Each row was made from one small tree. The marks that hang from a mark follow it in brackets, in alphabetical order. Every link used is in the known rows. Write each row's tree.
Known rows:
gonoma(fura tibuv): [-13.7,  76.3,  -0.7,  16.9,  -3.2,  -3.5, -12.9,  -7.4,   3.3,  -3.9,
  -0.2,   6.0,   5.8, -11.5, -17.4,   3.8,   1.3,   5.6,   2.0]
tozivum(tibuv(norud(gonoma))): [  2.5, -14.8, -15.4,   3.6,  -5.7, -12.2,  19.4,  12.5, -19.6,   4.9,
   2.5,  -3.6,  -2.5, -12.1, -23.9,   0.4,  17.5,   7.3, -14.1]
vogim(fura tibuv(norud)): [ 18.3, -14.6, -12.6,  26.3, -11.3,  -2.1,  -0.9,  -9.9, -17.3,  -8.9,
   1.6,   1.5, -29.5,  -9.2, -18.0,  -1.7,   6.9,  13.9, -13.1]
gonoma(fura(tozivum) norud tibuv): [ 44.7,  60.4,   1.7,  12.2,   0.9,  17.1,   3.8,  -6.5, -10.5,  -2.3,
  -2.5,   9.8,   8.1, -12.4,   2.3,  10.0,  11.6,  -1.2,  16.9]
gonoma(fura(norud)): [ 50.8,  23.3,  -5.9,  -0.1,  -0.9,  13.9, -12.1,  -2.0,  -5.8,  -3.2,
   6.8,  -2.2,  13.6,  -0.9,   3.1,   3.3,   8.6,   7.4,  -1.7]
vogim(fura(norud) gonoma tibuv): [ 10.2,   6.9, -18.6,  28.2,  -8.8,  25.9,  12.2,   2.9, -12.7,  -6.3,
   0.5,   2.3, -39.3, -14.5,   2.4,  13.6,  16.1,   7.7, -16.8]
tozivum(tibuv(fura)): [-25.1,   1.2, -12.7,  28.8,  -9.3,  -6.7,   4.0,  -9.9,   2.2,  -4.3,
   6.6,   7.8,  -1.7, -12.3, -11.7,  -3.4,   2.1,   9.0,  -7.5]
tibuv(fura(tozivum) norud(gonoma)): [ 61.8, -48.7, -14.3,  -3.8,  -9.6,  10.0,  17.0,   4.9, -29.4,  -7.8,
  -0.8,  -7.6,   8.1,  -7.4,  -4.9,  -4.3,  15.7,   4.4,  -7.7]
fura(norud(gonoma(tibuv)) tozivum): [ 31.8,  10.8, -14.5,  -6.7,  -4.2,   1.3,  15.9,  10.9, -25.0,   3.6,
   5.2,  -2.3,  -0.1, -17.4,   7.4,  17.1,  20.1,  -5.4,  -2.2]
tozivum(tibuv): [-24.6,  18.7, -11.1,  15.7,  -4.5, -13.6,   8.9,  -4.0,   0.6,   2.3,
  11.7,   9.2,  -8.6, -13.2, -14.0,   3.2,   9.1,   5.1, -12.9]
fura(norud tozivum): [ 67.5, -19.3, -13.1, -10.9,  -3.0,  10.0,   9.9,   1.3, -16.3,  -1.4,
  16.5,   0.7,  -0.5,  -5.7,  17.6,   9.0,  20.2,  -1.3,  -6.3]
vogim(fura(norud(gonoma(tibuv)))): [ 15.0,  18.9, -15.5,  17.3,  -9.5,   3.7, -10.7,   7.3, -20.5,   1.2,
   3.9,  -5.0,  -2.4, -12.0,  -3.7,  13.1,   8.2,   5.4,  -5.1]
vogim(gonoma tibuv): [-38.3,  36.6, -12.0,  13.5,  -7.7,   5.4,  24.8,   2.9,  -5.0,  -6.1,
  -2.6,   8.6, -37.9, -18.8, -16.2,   7.6,  18.7,   2.2, -25.2]
tozivum(tibuv(norud)): [  5.5, -10.3, -12.1,   8.4,  -5.8, -12.4,  12.0,   2.0,  -6.8,   1.4,
   7.5,   2.0,  -6.3,  -8.3, -18.4,  -3.8,  13.6,   9.0,  -8.9]
gonoma(fura): [ 19.0,  42.1,  -2.3,   7.9,  -1.9,   5.6, -12.6,  -7.5,  -0.3,  -4.8,
   5.7,   2.9,   9.7,  -3.1, -11.4,   0.1,   4.1,   7.9,  -7.4]
fura(norud(gonoma) tozivum): [ 64.0, -23.5, -16.0, -15.7,  -3.5,  11.3,  17.0,  10.9, -29.4,   2.0,
  11.3,  -5.3,   3.5,  -9.7,  12.1,  13.2,  23.9,  -3.3, -11.4]
vogim(fura): [ 19.8,   8.4, -10.0,  20.9,  -9.9,   4.6, -15.8,  -9.8,  -6.2,  -5.4,
  11.3,   2.9,  -8.0,  -3.4,  -7.4,   1.9,   3.9,   9.3, -14.1]
fura(norud(gonoma) tozivum(tibuv)): [ 35.8, -25.4, -20.1,   0.4,  -0.8,   3.4,  29.6,  10.5, -24.4,   7.9,
  13.5,  -1.0,  -5.0, -18.0,  10.2,  17.5,  22.5,  -0.8,  -7.0]
tibuv(fura(tozivum) norud): [ 65.6, -44.6, -11.2,   3.2,  -9.2,  10.6,  10.6,  -5.0, -17.6, -11.4,
   3.5,  -2.4,   3.9,  -3.5,   0.2,  -8.8,  11.5,   7.1,  -1.4]
gonoma(norud tibuv(fura)): [  0.7,  41.6,  -2.8,  20.9, -11.2,   0.4,  -5.3,  -6.7,  -4.0,  -7.3,
  -7.6,   9.3,  11.1,  -8.0,  -8.9,  -4.3,   5.8,   2.2,   6.3]
gonoma(norud): [ 33.2,  22.5,  -3.1,  -2.9,  -4.9,   2.9,   0.8,  -1.5, -10.4,  -2.0,
   3.6,   8.3,   6.9,  -1.6,  -5.2,  -0.7,  16.9,  -0.2,  -7.7]

Write each row's tree:
[  6.2, -20.7, -19.0,  15.7,  -7.9,   1.7,   9.4,   5.3, -15.0,   1.7,
   4.2,  -3.2,   8.4, -13.9,  -1.6,   4.0,   9.9,   6.8,  -7.3]
tozivum(tibuv(fura(norud(gonoma))))
[ 44.5,  -3.5,  -9.8,   4.7,  -0.6,  11.0,  24.7,   0.0, -32.4,  -5.2,
  -5.8,  -4.4, -13.1, -17.2, -12.9,   7.0,  16.5,   5.9,  -5.8]
vogim(tibuv(norud(gonoma(fura(tozivum)))))
[ 63.1, -40.0, -17.5,  -4.0,  -7.7,  19.2,  13.3,   5.0, -27.3,  -4.3,
   5.8,  -6.6,  10.7,  -8.5,  14.9,   6.0,  15.6,   0.8,  -6.1]
tibuv(fura(norud(gonoma) tozivum))
[ 37.1, -27.6, -14.2,   6.3,  -2.7,  -4.4,  27.4,   0.5, -14.2,   1.1,
  11.4,   3.1, -10.3, -12.0,  -4.4,   2.5,  17.9,   4.9,  -3.0]
fura(tozivum(tibuv(norud)))
[  3.4,   9.0,  -7.7,  14.4, -13.3,  -9.1,  -5.8,  -2.2,  -5.6, -10.2,
  -7.0,  -0.1,   5.6,  -7.7, -19.7, -11.1,   3.1,   8.7,   1.5]
gonoma(tibuv(fura norud))
[ 74.4,  -9.8,  -8.0,  -8.4,   0.2,  16.6,  11.6,   6.1, -28.7,  -2.8,
  -1.1,  -9.3,  10.4,  -7.2,  -7.7,   3.1,  17.2,   5.0,  -2.3]
tibuv(norud(gonoma(fura(tozivum))))
[ 24.0, -13.3, -16.0,  34.9,  -4.6,   8.2,  11.3, -11.7,  -8.5,   0.5,
  18.2,   7.7, -19.3, -15.7,   3.6,  12.3,   7.7,   7.1,  -4.4]
vogim(fura(tozivum(tibuv)))
[ -1.7,  10.8, -12.4,  14.1,  -9.6,  -0.2,  13.3,  -0.9, -17.9,  -5.6,
  -1.9,   2.1,   3.0, -20.4,  -6.2,   6.3,   8.8,  -0.9,  -1.7]
norud(gonoma(tibuv(fura(tozivum))))
[ 33.2, -36.1, -13.1,  15.2, -10.4,   4.8,  21.5, -11.2, -20.1, -13.8,
  -1.3,   2.9, -18.3, -13.5,  -5.5,  -4.8,  10.7,   7.6,  -5.1]
vogim(tibuv(fura(tozivum) norud))
[ 13.7,  51.9,  -6.0,   8.3,  -0.9,   6.8,   8.0,   1.2, -16.7,  -0.2,
  -0.6,   0.5,   5.5, -19.3,  -9.3,  14.1,  10.8,  -0.2,   2.6]
norud(gonoma(fura(tozivum) tibuv))
[-16.5,  70.3,  -3.9,  11.5,  -2.7,  -3.4,  -4.4,   2.7,  -9.6,  -0.3,
  -5.5,   0.2,   9.6, -15.3, -22.8,   8.1,   5.2,   3.1,  -3.1]
norud(gonoma(fura tibuv))
[ 54.5,   3.8, -11.4,  12.6,   4.4,  16.6,  11.3,  -4.2,  -9.3,   2.6,
  12.5,   3.3,   2.4, -13.2,  14.7,  13.6,  12.0,   5.9,   8.0]
gonoma(fura(norud tozivum(tibuv)))
[ 33.4,   8.2, -12.0,  30.2,  -5.6,  38.0,  31.0,  -3.6, -20.8,  -6.5,
  -2.3,  10.8, -41.2, -18.9,   7.2,  16.0,  23.5,   0.4,  -7.2]
vogim(fura(tozivum) gonoma(norud) tibuv)
[  2.2,  28.9, -12.8,  -4.6,  -7.0,  -8.2,   0.5,  14.1, -17.8,   3.2,
   2.0,  -2.9,   5.6, -13.7,  -7.1,  10.5,  14.8,  -1.2,  -7.9]
fura(norud(gonoma(tibuv)))
[ 39.9, -18.9, -16.4,   5.1,  -1.5,   3.4,  23.6,   0.2, -12.1,   4.7,
  18.0,   5.1,  -8.0, -13.7,  15.1,  13.0,  18.6,   0.9,  -1.7]
fura(norud tozivum(tibuv))
[  3.3, -18.5, -11.0,  19.5, -13.3,  -5.6,   7.4,  -8.8, -12.6, -13.6,
  -4.7,   2.2, -14.0,  -8.8, -18.6, -11.0,   6.0,  11.1, -11.0]
vogim(tibuv(fura norud))
[  2.3, -14.7, -17.0,  10.9, -11.2,   2.4,  10.5,  -0.2, -22.7,  -6.9,
  -2.2,  -1.8,  -7.9, -14.6,  -5.0,   3.3,  10.0,   6.0, -14.5]
vogim(tibuv(fura(norud(gonoma))))
[ 75.0,  27.3,   0.3,   2.0,   2.2,  26.2,   5.2,  -8.2, -14.5,  -3.4,
   3.4,   6.6,  11.9,  -5.1,   8.4,   6.2,  15.8,   0.8,   8.6]
gonoma(fura(tozivum) norud)
[-10.2,  35.6,  -9.5,   3.5,  -8.6,   3.2,  15.8,  15.7,  -6.1,  -3.6,
 -10.8,  -0.5, -15.0, -12.6, -21.9,   0.1,  19.6,   1.8,  -8.7]
vogim(gonoma(tibuv(norud)))
[ 21.8,  57.3,  -4.0,   9.6,  -2.4,   4.9, -13.6,  -1.5,  -2.3,  -1.9,
   0.5,   0.5,  11.5,  -8.9,  -3.2,   7.2,   4.5,   5.4,   7.5]
gonoma(fura(norud) tibuv)
[ 38.1,   6.3, -11.8,  14.6,   2.4,  30.2,  34.6,   8.2,  -9.0,  -1.1,
  -2.4,  -0.5, -15.7, -16.6,  -4.8,   7.2,  21.2,   6.9,   2.4]
vogim(gonoma(fura(tozivum(tibuv(norud)))))
[ 25.2, -17.4, -18.9,  15.5,  -7.4,  31.4,  36.1,   0.5, -15.8, -11.3,
  -4.1,   3.2, -29.6, -19.6,  14.6,  10.0,  19.2,   0.7,  -8.9]
vogim(gonoma tibuv(fura(norud tozivum)))
[ 10.0, -15.5, -16.0,  22.1,  -7.7,   0.6,   3.4,  -4.1,  -2.6,  -2.4,
   7.4,   2.4,   4.1,  -9.5,   3.2,  -0.4,   5.5,   8.9,  -2.6]
tozivum(tibuv(fura(norud)))
[ 46.3,  18.5,  -7.5,  -0.7,   1.0,  18.3,   9.3,   0.9, -20.0,  -1.4,
   5.2,  -2.7,   8.7, -11.4,  -3.1,  10.7,  13.3,   1.4,  -6.7]
norud(gonoma(fura(tozivum)))
[ 50.7,  40.1,  -6.5,   6.3,   0.3,  14.4,   1.0,  -3.1, -10.0,  -2.3,
   5.4,   1.4,   6.2, -12.4,  11.0,  13.5,   8.5,   1.3,  13.5]
gonoma(fura(norud tozivum) tibuv)
[ 83.3,   5.1,  -7.6,  -3.8,   1.7,  23.1,   1.7,  -4.4, -13.6,  -3.4,
  11.5,  -1.6,   9.3,  -4.2,  17.2,   9.3,  13.8,   3.6,   3.9]
gonoma(fura(norud tozivum))
[ 34.9,  34.7,  -8.7,  27.1,  -6.0,  33.9,  17.3,   3.8, -14.8,  -3.0,
  -5.1,   8.1, -21.4, -17.3,   6.3,  16.3,  20.7,  -1.9,   5.4]
vogim(fura(tozivum) gonoma(norud tibuv))
[ 69.1, -34.6, -13.8,   0.9,  -7.1,  17.8,   5.9,  -5.1, -14.4,  -8.2,
  10.0,  -1.2,   7.3,  -4.4,  20.3,   1.9,  10.9,   3.1,  -0.9]
tibuv(fura(norud tozivum))
[ 30.5,  20.4,  -4.8,  17.2,  -8.2,   9.8,   9.1,  -9.1, -11.9,  -6.9,
  -4.1,  10.1,   6.5, -13.5,   5.4,   1.6,  10.6,  -1.5,  12.1]
gonoma(norud tibuv(fura(tozivum)))
[  6.7, -25.8, -12.9,  21.6, -10.0,  -6.4,   6.4,  -4.1,  -5.0,  -5.5,
   0.7,   0.4,   0.4,  -8.6, -16.5, -11.6,   5.4,  12.6,  -3.7]
tozivum(tibuv(fura norud))
[ 24.6,  10.6, -15.4,  12.8,  -8.3,  28.3,  22.2,   7.8,  -9.2,  -7.4,
  -5.2,   1.3,  -9.0, -17.9,  14.0,  10.6,  17.3,  -1.4,   3.0]
vogim(gonoma(tibuv(fura(norud tozivum))))
[ 35.3,  37.0,  -6.6,  22.3,   4.9,  38.7,  34.5,   3.9,  -8.3,   1.8,
  -2.5,   9.0,  -9.2, -18.9,   5.5,  14.4,  23.4,   0.0,   7.3]
vogim(gonoma(fura(tozivum(tibuv)) norud))
